(in the rows, 128 means zero)
Known rows, with every way that one mark hangs from another:
B[V]: [103 148 123 128 157 132 129 112 100 133 114 140 158 133 155 130  65 101
 131 141  93 181 130 135  83 131  85 134 107]
E[A V]: [ 84 112 124 101 143 120 140 122 134 119 124 161 122 147 140 123 121 133
  99 185 117 210 143 129 121 129  98 139 125]
C[H V[B M P[D]]]: [113 145 128 169 193 120 161  78 150  68 153 113 116 126 159 110 133 124
 136 159 127 201 158 174 111 148 145 120 180]
Y[V[B C E]]: [166  94 123 140  26 142  75 118  89 118 133 113 125 156 111 162 146 127
 111  92 127 135 131 127 103 135  88 115  99]
Y[V[C Q]]: [158  93 132 141  45 138  68 135 110 136 113 135 122 148 111 127 122 140
 128 130 114  82 124 122 114 121 126 126  68]
V[C M P Q Y]: [168 170 142 118 151 146 161 139 152 149 116 113 105  87 121 122 102 153
 179 166 137  26 103 112 163 100 197 138 153]
V[M]: [ 99 151 129 126 160 121 169 100 141 126 125 138 129 151 128 130  88 130
 155 115 106  84 146 137 128 118 141 136 124]
E[A V[M]]: [ 82 143 127 103 161 111 172 125 160 123 117 169 121 142 135 124 130 141
 121 165 124 158 137 127 141 127 113 156 152]
H[Y]: [ 88 109 121 111 126 130 118 101 118 132 128 133 113 151 149 134 106 117
 123 131 115 112 161 117 108 121 146  99  53]
N[V[P]]: [116 140 128 133 199 133 171 103 103  96 142 155 131 132 149 121 121 112
 138 145  98 246 148 143 153 130 174 154 107]
Y[V[C[H] M Q]]: [149 116 133 148  91 119  90 146 144 120 118 118 134 158 115 115 156 146
 140 105 125  16 130 135 138 124 148 142 109]
Y[V[E]]: [120  96 129 149  85 118  88 123  96 108 129 135 131 154 107 136 106 110
 110  70 117 152 141 136 121 138 127 146 108]
M[V[E[A] Y]]: [137 106 129 104 141  99 151 142 125 143 115 117 138 127 106 132 127 116
 118 110 134  94 133 116 137 137 147 145 126]
G[V[C E M Q Y]]: [139 161 135 126  95 119  86 184 142 187 108 139 161 103  91 124 146 135
 145  54 155   6  95 108 179 118 118 117 157]
Q[V[B Y]]: [118 127 124 129 118 128 116 127 142 121 118 119 166 135 143 150 143 135
 117 115 129 224 129 146 101 112  79 119 138]
C[H V]: [106 112 125 142 173 109 108 107 119  96 144 130 150 140 161 108 116 105
 116 123  96 232 161 174 101 141 117 111 108]
H[Y[V[M Q]]]: [114 118 130 129 101 115  96 138 155 136 100 140 112 138 124 126 134 131
 130 100 133  39 138 109 132 122 174 131  64]
G[V]: [ 87 133 123 142 125 117 102 115 118 121 120 146 166 165 129 127 100 111
 118  88 115 148 150 160 120 130 105 131 127]
M[V[C Q]]: [155  88 128 114  89 134 122 136 114 166 124 125 135 148 116 113 146 127
 138 136 106  39 138 128 114 120 141 111  61]
Q[V[B C E M]]: [126 131 118 135  76 149 130 150 127 155 135 122 150 130 123 149 164 135
 126  67 136 165 104 132 110 123  64 103 143]
E[A V[B M Y]]: [114 162 130  88 154 109 163 123 181 115 108 144 129 128 138 151 159 153
 125 180 142 147 130 120 145 120  89 146 179]
N[V[B C E M P]]: [160 158 123 125 152 151 180 124 107 122 153 134 123 110 131 146 174 123
 148 113 126 187 117 122 169 132 142 127 140]
E[A]: [115 113 119 113 142 120 144 104 121 124 124 132 124 150 133 133  82 129
 114 178 113 138 139 124 100 137 113 130  97]
Q[V]: [ 82 110 123 147 123 132 124 131 123 127 126 141 156 151 139 122 110 122
 112 100 111 233 133 155  97 118  95 128 117]
B[V[C E M]]: [128 169 124 126 125 144 141 145 100 168 114 130 147 105 130 132  89 112
 153  91 114 105 102 110 116 128  89 126 136]
V[E M Q]: [120 133 131 117 140 119 123 146 135 171 141 138 128 113 104 115 123 120
 134  90 135  24 112 109 141 126 127 113 117]
E[A V[M P Y]]: [ 99 172 138 104 203 117 199 131 175 101 109 149 107 106 140 126 114 145
 137 186 142 190 125 130 169 119 171 182 208]

Rows:
[155 128 125 148  88 125 109 111 140  84 126 101 139 180 132 150 166 143
 138 108 121  68 149 153 112 129 119 137 132] : Y[V[B C[H] M]]
[187 134 122 104 115 153 143 121 109 120 139  88 102  92 127 161 110 135
 121 184 154 139 103 102 129 134 127 117 163] : V[B C E[A] P Y]
[119 119 139 105 126 123  81 155 141 141 133 139 140 129 136 107 188 144
 125 151 130 100 140 124 153 100 114 115 130] : E[V[C[H] Q Y]]
[158 147 125 108 192 124 159 126 116 106 139 130 131  95 135 148 153 120
 112 159 141 239 115 111 161 144 144 143 145] : N[V[B E[A] P Y]]
[159  76 118 103  91 128  91 130 133 146 139  94 140 160 145 126 216 120
 114 146 128  12 156 128  99 127 136  79  48] : M[V[B C[H[Y]] Q]]
[159 139 127 160 115 139 142 103 139  58 136  91 122 160 141 144 141 136
 144 131 128 115 141 168 120 132 166 158 163] : Y[V[B C[H] M P]]
[107 121 129 162 121 142 129 123 126 112 141 111 128 109 122 129 135 128
 110 112 162 235 118 131 113 128 111 121 192] : Q[V[B E P[D] Y]]
[106 143 138 154 167 135 170 100 150 131 135 131  85 117 116  94  96 140
 156 170 136  47 126 120 138 127 186 134 149] : V[M P[D] Q]
[129 124 128 104 146 109 128 135 119 144 122 122 125 108 111 139  94 126
 114 127 139 113 120  99 136 133 121 129 134] : V[E[A] Y]
[ 86 131 122  99 144 120 146 146 161 131 119 143 111 149 149 120 182 148
 117 165 140 105 145 112 142 122 126 128 129] : E[A V[C[H[Y]] M]]
[155  79 129 148  67 124  44 160 101 131 140 113 134 145 106 115 156 125
 106  85 133  63 128 127 128 134 124 120  94] : Y[V[C[H] E Q]]
[158 101 133 158 101 140  89 134 115  91 136 105 118 145 130 111 127 129
 123 145 124 107 132 151 122 130 176 147 114] : Y[V[C[H] P Q]]
[124  99 121 156 137 142 139 114  94 111 162  98  81 129 117 101 111 131
 108 171 151 108 133 112 121 151 151 117 159] : V[C[H] E[A] P[D]]
[157 152 133 111 119 142  88 153 112 178  96 129 158  90 140 125  92 126
 149 160 113  86  96  99 113 112  93 116 100] : B[V[C Q Y]]
[124 111 132 158 117 133 123 117  96  86 138 121 114 134 117 131  81 102
 115  90 124 198 135 149 127 139 171 164 142] : Y[V[E P]]
[101 142 135 166 166 129 170 104 123 117 143 147  94  91 123 101  84 114
 144 108 127 217 129 140 140 146 160 130 170] : C[V[E M P[D]]]
[ 89 124 126 113 169 133 172 114 133  95 133 151 105 131 152 117 106 126
 104 208 124 252 137 143 130 129 135 158 160] : E[A V[P]]
[113 139 122 115 158 112 164 130 134 144 130 135 117 124 113 134  95 123
 124 112 134  84 117 109 137 142 121 135 140] : V[E[A] M]
[156 105 118 104 127 133  76 136 119 143 147 131 146 141 155 127 238 130
 114 152 125 108 144 107 135 127 120  75  34] : N[V[B C[H[Y]] Q]]
[140 157 136 116 119 131 146 142 124 163 119 122 122 109 102 144 114 141
 167  83 133  31 117  96 165 110 138 121 150] : V[C E M Y]
[183  91 125 132  29 142  60 119 116 128 121 119 129 153 117 148 147 142
 121 144 121  89 125 125  98 127  99 109  72] : Y[V[B C Q]]
[111 141 131 154 160 145 131 114 109 137 121 136 122 102 144  95  67 110
 134 189 120 154 113 122  94 138 130 130 130] : B[V[P[D] Q]]
[120 118 128 136  86 141 102 165 109 162 119 126 148 114 115 136 136 131
 123  66 135 189 107 117 130 108  93 115 135] : Q[V[C E Y]]
[188  76 117  93  66 131 111 149 113 178 136 110 133 127 111 135 177 123
 100 148 138  41 110 106 100 144  92  93  76] : M[V[B C E[A] Q]]
[131 142 120 146 107 163 159 145 125 130 145 108 130 116 132 145 143 129
 129  89 144 211  99 146 115 125 108 123 177] : Q[V[B C E M P]]
[ 85 157 150 133 173 124 162 126 173 126 122 155  97 102 117  93 141 150
 150 169 148 107 130 116 177 105 177 150 195] : E[V[M P[D] Q Y]]
[152 178 134 130 184 129 176  97 157  92 121 125 125  84 157 144  99 125
 159 149 120 227 127 158 135 130 150 136 173] : C[V[B M P Y]]
[156 151 134 101 133 115 113 141 156 165 132 117 137  95 108 145 155 131
 138 106 153  10 106 101 145 122 111 102 141] : V[B E M Q Y]
[113 126 133 148 104 111 123 131 124 114 118 134 130 148 102 137 109 119
 132  50 124  97 133 134 140 135 144 160 134] : Y[V[E M]]
[130 125 125 123 185  93 111 163 151 147 141 135 139  91 133  97 138 113
 106 114 135 130 111 133 136 159 118 109 132] : C[H V[E[A] M Q]]
